Known rows, with every step that occurs:
M W X V: [-2.93  1.03 -2.94  2.13  0.52 -1.03  4.19 -0.46 -2.52 -5.96 -1.93  0.34
 -1.74  0.28  0.54 -1.03 -0.96  2.03 -1.90  0.45]
W X L M D: [-1.75  1.63 -0.17 -0.66  0.27 -0.30 -1.10 -3.11 -2.24 -2.79 -0.26 -1.91
 -1.48 -1.28 -2.28 -1.84 -3.30  4.94  1.58  0.39]
X L: [-2.53  1.55  1.58 -0.83  1.69  0.79  1.31  0.23 -2.22 -4.22 -0.33 -1.18
 -0.19 -1.55 -0.69 -0.75 -1.90  1.98 -0.45  0.75]
L W X: [-1.80  2.33 -1.87  2.55  1.05 -1.60  2.29 -1.41 -3.16 -5.75 -2.75 -1.73
 -0.72  0.61 -2.95 -2.66 -1.06  3.39 -0.48  0.23]
V D X: [ 1.85  0.89  0.40 -1.83 -0.92 -0.71  2.23 -0.88 -0.86 -2.78 -0.12 -2.97
  2.41 -2.62 -2.76  0.53  1.02  3.49 -1.26 -0.38]
D X: [ 0.02  1.37 -0.43 -0.92 -0.04  0.34  2.74 -0.41 -0.95 -4.19 -0.97 -1.70
  1.64 -1.87 -1.78 -0.08 -0.53  2.35 -0.89 -0.08]
L D X V: [-0.28 -0.45  0.46 -2.08 -1.77 -1.38  4.21 -1.23 -2.57 -4.64 -2.57 -2.00
  2.54 -2.54 -1.17 -1.20 -0.25  3.17 -0.31  1.70]
D W: [-1.55  2.39 -0.84  0.93  2.05 -0.59  0.91  0.72 -1.57 -2.63 -1.58 -3.33
  0.51 -0.13 -0.07  1.72  1.48  2.87  1.26  0.35]
L D X V W: [-1.08 -0.62  0.27 -0.81 -1.49 -1.19  4.35 -0.58 -2.54 -5.69 -2.41 -1.56
  2.15 -3.10 -2.16 -0.11  1.46  2.54 -0.87  1.22]
W X L V D: [-1.41  2.87  0.69 -1.26  0.20 -1.10  3.24 -0.54 -2.27 -3.14 -0.49 -2.21
  0.84 -1.68 -1.53 -3.42 -2.80  4.11 -1.94  0.87]
D W X: [-1.39  4.02 -1.79  1.72  1.92 -1.68  1.03 -0.36 -2.13 -2.89 -2.60 -3.28
  0.19  0.86 -1.31  0.34 -0.90  3.91  0.48  1.14]
X L W: [-2.57  1.41  1.00  0.74  1.65  0.65  1.11  0.53 -4.00 -5.83 -1.09 -1.09
 -0.75 -1.17 -1.44 -1.64 -0.66  1.22 -0.74  0.03]
X V: [-1.71 -0.17  0.29  0.28  0.54 -0.36  3.91 -0.08 -2.41 -4.72 -1.30 -0.64
  0.51 -0.85  0.80 -1.16 -0.13  2.19 -0.39  0.23]
D X L V W: [-2.26  2.23  0.63 -0.93  0.27  1.76  4.09  1.90 -2.07 -5.59 -0.32 -0.69
  1.67 -3.70 -1.00 -1.24 -0.97  0.68 -3.03 -0.13]
M D W: [-1.31  1.05 -2.09 -1.06  0.95 -0.40  0.38  0.28  0.64 -1.00 -1.12 -3.69
 -0.27 -0.78  0.77  3.56  1.11  4.25  2.04 -0.42]
L M D X: [ 0.72 -0.01 -1.22 -1.51 -1.24  0.29  0.31 -2.56 -0.41 -2.59  0.09 -2.50
  0.73 -2.61 -2.11  0.34  0.38  4.38  1.91 -1.25]
M X V D: [-0.15  0.09  1.91 -1.05 -1.12 -0.49  5.06 -1.07 -2.03 -3.48 -2.08 -1.29
  0.40 -0.93 -1.79 -1.18 -0.10  3.36  0.24  0.20]
X V M: [-2.38 -0.47  0.18  1.27  0.41 -1.39  2.20 -2.12 -2.22 -5.16 -0.56 -0.20
  0.39  0.04 -0.01 -0.44  1.43  2.51 -0.64  0.98]
M W X V D: [-1.06  0.35 -2.22  1.15 -0.38 -2.07  3.71 -1.05 -2.47 -4.70 -1.05 -0.85
 -1.06 -0.37 -0.58 -0.52  0.59  3.25 -2.19  0.16]
X L M: [-2.08  1.42  2.08  0.33  1.34  0.55 -0.53 -1.40 -3.81 -4.09  0.53 -1.57
 -0.33 -1.56 -1.92 -2.21 -0.55  2.57  1.62  0.49]
L M X: [-1.61  1.68  1.09  1.13  0.25  0.27  2.17 -2.61 -2.18 -3.82 -1.68 -1.72
 -0.83 -0.08 -3.79 -2.31 -0.04  3.87  3.62  0.00]
W X L D: [-2.78  2.30  0.91 -1.22  0.27 -2.01  1.22 -2.07 -2.63 -4.01 -2.32 -2.43
 -0.15 -0.94 -3.27 -2.36 -3.61  4.58  0.61  3.17]
L W X V M D: [-2.08 -0.48 -2.56  1.83 -0.71 -2.38  1.53 -3.53 -2.45 -5.65 -2.22 -0.47
 -1.30  0.56 -1.12 -0.90 -0.18  4.11 -1.16  0.33]

Rows:
[-3.61  1.82 -3.50  3.17  0.93 -2.07  0.82 -2.83 -0.66 -5.53 -0.65 -0.18
 -2.30  1.30 -2.22  0.65  0.78  3.09 -0.99  1.17]  V M W X
[-4.09  1.66  0.66  0.19  1.40  1.07  3.73  1.83 -1.95 -5.16 -0.11 -0.73
  0.10 -2.49 -0.20 -1.43 -0.34  1.46 -1.31 -0.01]  X L V W
[-2.72  1.42  0.57  0.82  0.19 -0.46  2.30 -2.92 -0.35 -4.36 -1.69 -0.83
 -0.85  0.75 -3.46  0.06  0.09  3.39  1.33  1.24]  V M X
[-2.00  4.59  0.20  0.63  2.42 -0.43  0.08  0.34 -3.58 -3.22 -2.04 -2.70
 -0.10  0.11 -1.06 -0.11 -2.93  2.76 -0.59  1.83]  D W X L
[-1.87  2.16 -3.06  0.85  0.76 -2.49 -1.23 -2.92  0.21 -1.77 -1.48 -3.18
 -0.75  1.01 -1.29  2.94  0.15  5.55  0.96  1.17]  V M D W X
[ 0.29  3.86  1.39  0.91  1.42 -1.74 -2.24 -1.72 -4.96 -1.84 -0.45 -4.27
  0.41 -0.72 -3.14 -0.98 -0.17  4.58  0.97  1.03]  V D W X L M
[ 0.79 -1.17 -0.64 -1.50 -1.78  0.32  1.96 -2.15 -1.97 -3.45 -0.51 -1.46
  1.10 -2.76 -0.20 -0.61  0.11  3.43  0.62 -1.14]  L M D X V
[-2.32  3.08  0.69 -0.09  1.50 -0.28  1.43 -0.91 -2.67 -4.45 -1.36 -1.12
 -0.55 -0.44 -1.95 -2.12 -4.21  2.96 -1.13  1.59]  W X L
[-1.45  3.70  2.11 -1.67  0.42  0.67  3.42  1.53 -2.28 -1.73 -1.73 -3.36
  0.84 -1.45 -0.95 -0.50 -0.65  2.97  0.31  0.66]  M X L V D W
[-0.24  3.98  0.93 -0.28  1.49 -1.41 -0.41 -0.18 -3.31 -1.90 -1.26 -3.83
  0.48 -0.58 -1.94  0.35 -1.38  3.98 -0.92  1.48]  V D W X L
[-1.92 -0.35 -1.55  0.04  0.28 -1.35  0.16 -1.36 -0.85 -2.34 -0.94 -2.11
  0.09 -0.24  1.80  3.50  2.24  3.57  0.58  0.44]  X V M D W
[-1.06  1.46 -2.49 -0.10  0.30 -1.34  1.97 -0.43 -1.61 -2.21 -2.82 -2.53
 -0.11  0.05  1.42  1.14 -1.51  4.43  0.04  0.46]  M D W X V
[-2.18  2.06  0.81 -1.07 -0.14  0.59  2.24 -0.86 -1.78 -5.01  0.32 -0.56
  1.91 -2.41 -0.83 -1.61 -1.16  1.41 -2.81  0.98]  D X L V M
[-0.19  1.93  2.03 -0.75  0.29  1.17 -0.10 -1.40 -3.88 -4.40  0.38 -1.61
  1.17 -2.77 -2.67 -1.96 -1.33  1.80 -0.17  0.37]  D X L M
[-2.48  1.48 -0.28  0.60  0.55 -0.13 -0.88 -2.44 -2.28 -3.87 -0.11 -1.51
 -1.93 -1.79 -3.14 -0.72 -1.71  4.48  1.01  0.01]  V W X L M D
[-1.18  2.55 -3.04 -0.20  0.86 -1.32  0.46 -0.90 -0.02 -1.28 -2.28 -3.62
 -0.55  0.18 -0.44  2.20 -1.33  5.26  1.13  0.37]  M D W X
[-2.27  1.00 -0.83  2.15  0.27 -2.43  2.12 -3.38 -2.78 -5.52 -1.56 -0.17
  0.06  0.98 -1.29 -1.87 -1.01  3.50 -1.63  1.70]  W X V M
[-2.38  2.24 -1.46  2.28  1.21 -1.34  2.61 -1.02 -1.44 -5.08 -1.80 -1.34
 -0.61 -0.04 -3.13 -0.65 -0.60  3.66 -0.63  0.42]  V W X
[-3.61  1.80 -0.16  0.62 -0.28 -0.37  4.48 -2.00 -0.01 -4.39 -1.60 -0.83
 -0.12  0.20 -2.09 -1.85  0.05  3.36  0.94  0.86]  L V M X
[-2.88  2.24  2.04  0.39  0.86  1.63  2.96  0.03 -3.80 -5.97 -2.73 -0.65
 -1.53 -0.55 -3.05 -2.14 -2.11  1.25  0.20  0.53]  M X L W
[-0.94 -0.79  0.44 -0.96 -1.94 -2.48  2.42 -3.20 -2.34 -5.11 -1.84 -1.42
  2.41 -1.73 -2.19 -0.39  1.32  3.23 -0.65  2.44]  L D X V M
[-4.44  2.56  1.66 -0.18  0.68  2.05  5.45  1.38 -1.73 -5.36 -1.69 -0.25
 -0.70 -1.81 -1.77 -1.98 -1.77  1.57 -0.47  0.29]  M X L V W
[-1.18 -0.55 -1.11 -0.50 -0.03 -0.47 -0.21 -2.58 -0.15 -2.10  0.32 -2.54
 -0.81 -1.39 -1.40  0.10  1.08  5.05  3.54 -1.08]  L M D
[-3.65  2.66 -1.58  0.89  1.55  0.17  1.55 -0.18 -2.29 -5.42 -0.81 -0.13
 -2.52 -0.32 -1.11 -0.57 -2.62  1.87 -1.83  1.05]  M W X L
[-1.85 -0.52 -2.07  1.25 -0.72 -0.25  2.77 -1.23 -1.96 -6.47 -0.23  0.81
  0.00 -1.20  0.05  1.39  2.12  0.51 -2.97  0.28]  D X V M W
[-1.81  2.23  2.59 -2.43 -0.49  0.86  4.78  0.16 -1.46 -2.96 -1.06 -1.84
  0.46 -2.08 -1.90 -2.53 -1.89  3.22 -0.15  0.45]  M X L V D
[ 0.41 -1.07 -1.08 -2.73 -1.74  0.61  3.69 -0.59 -0.49 -3.47 -1.21 -0.94
  1.29 -2.72  0.99  0.85 -1.15  2.82 -1.34 -0.79]  M D X V
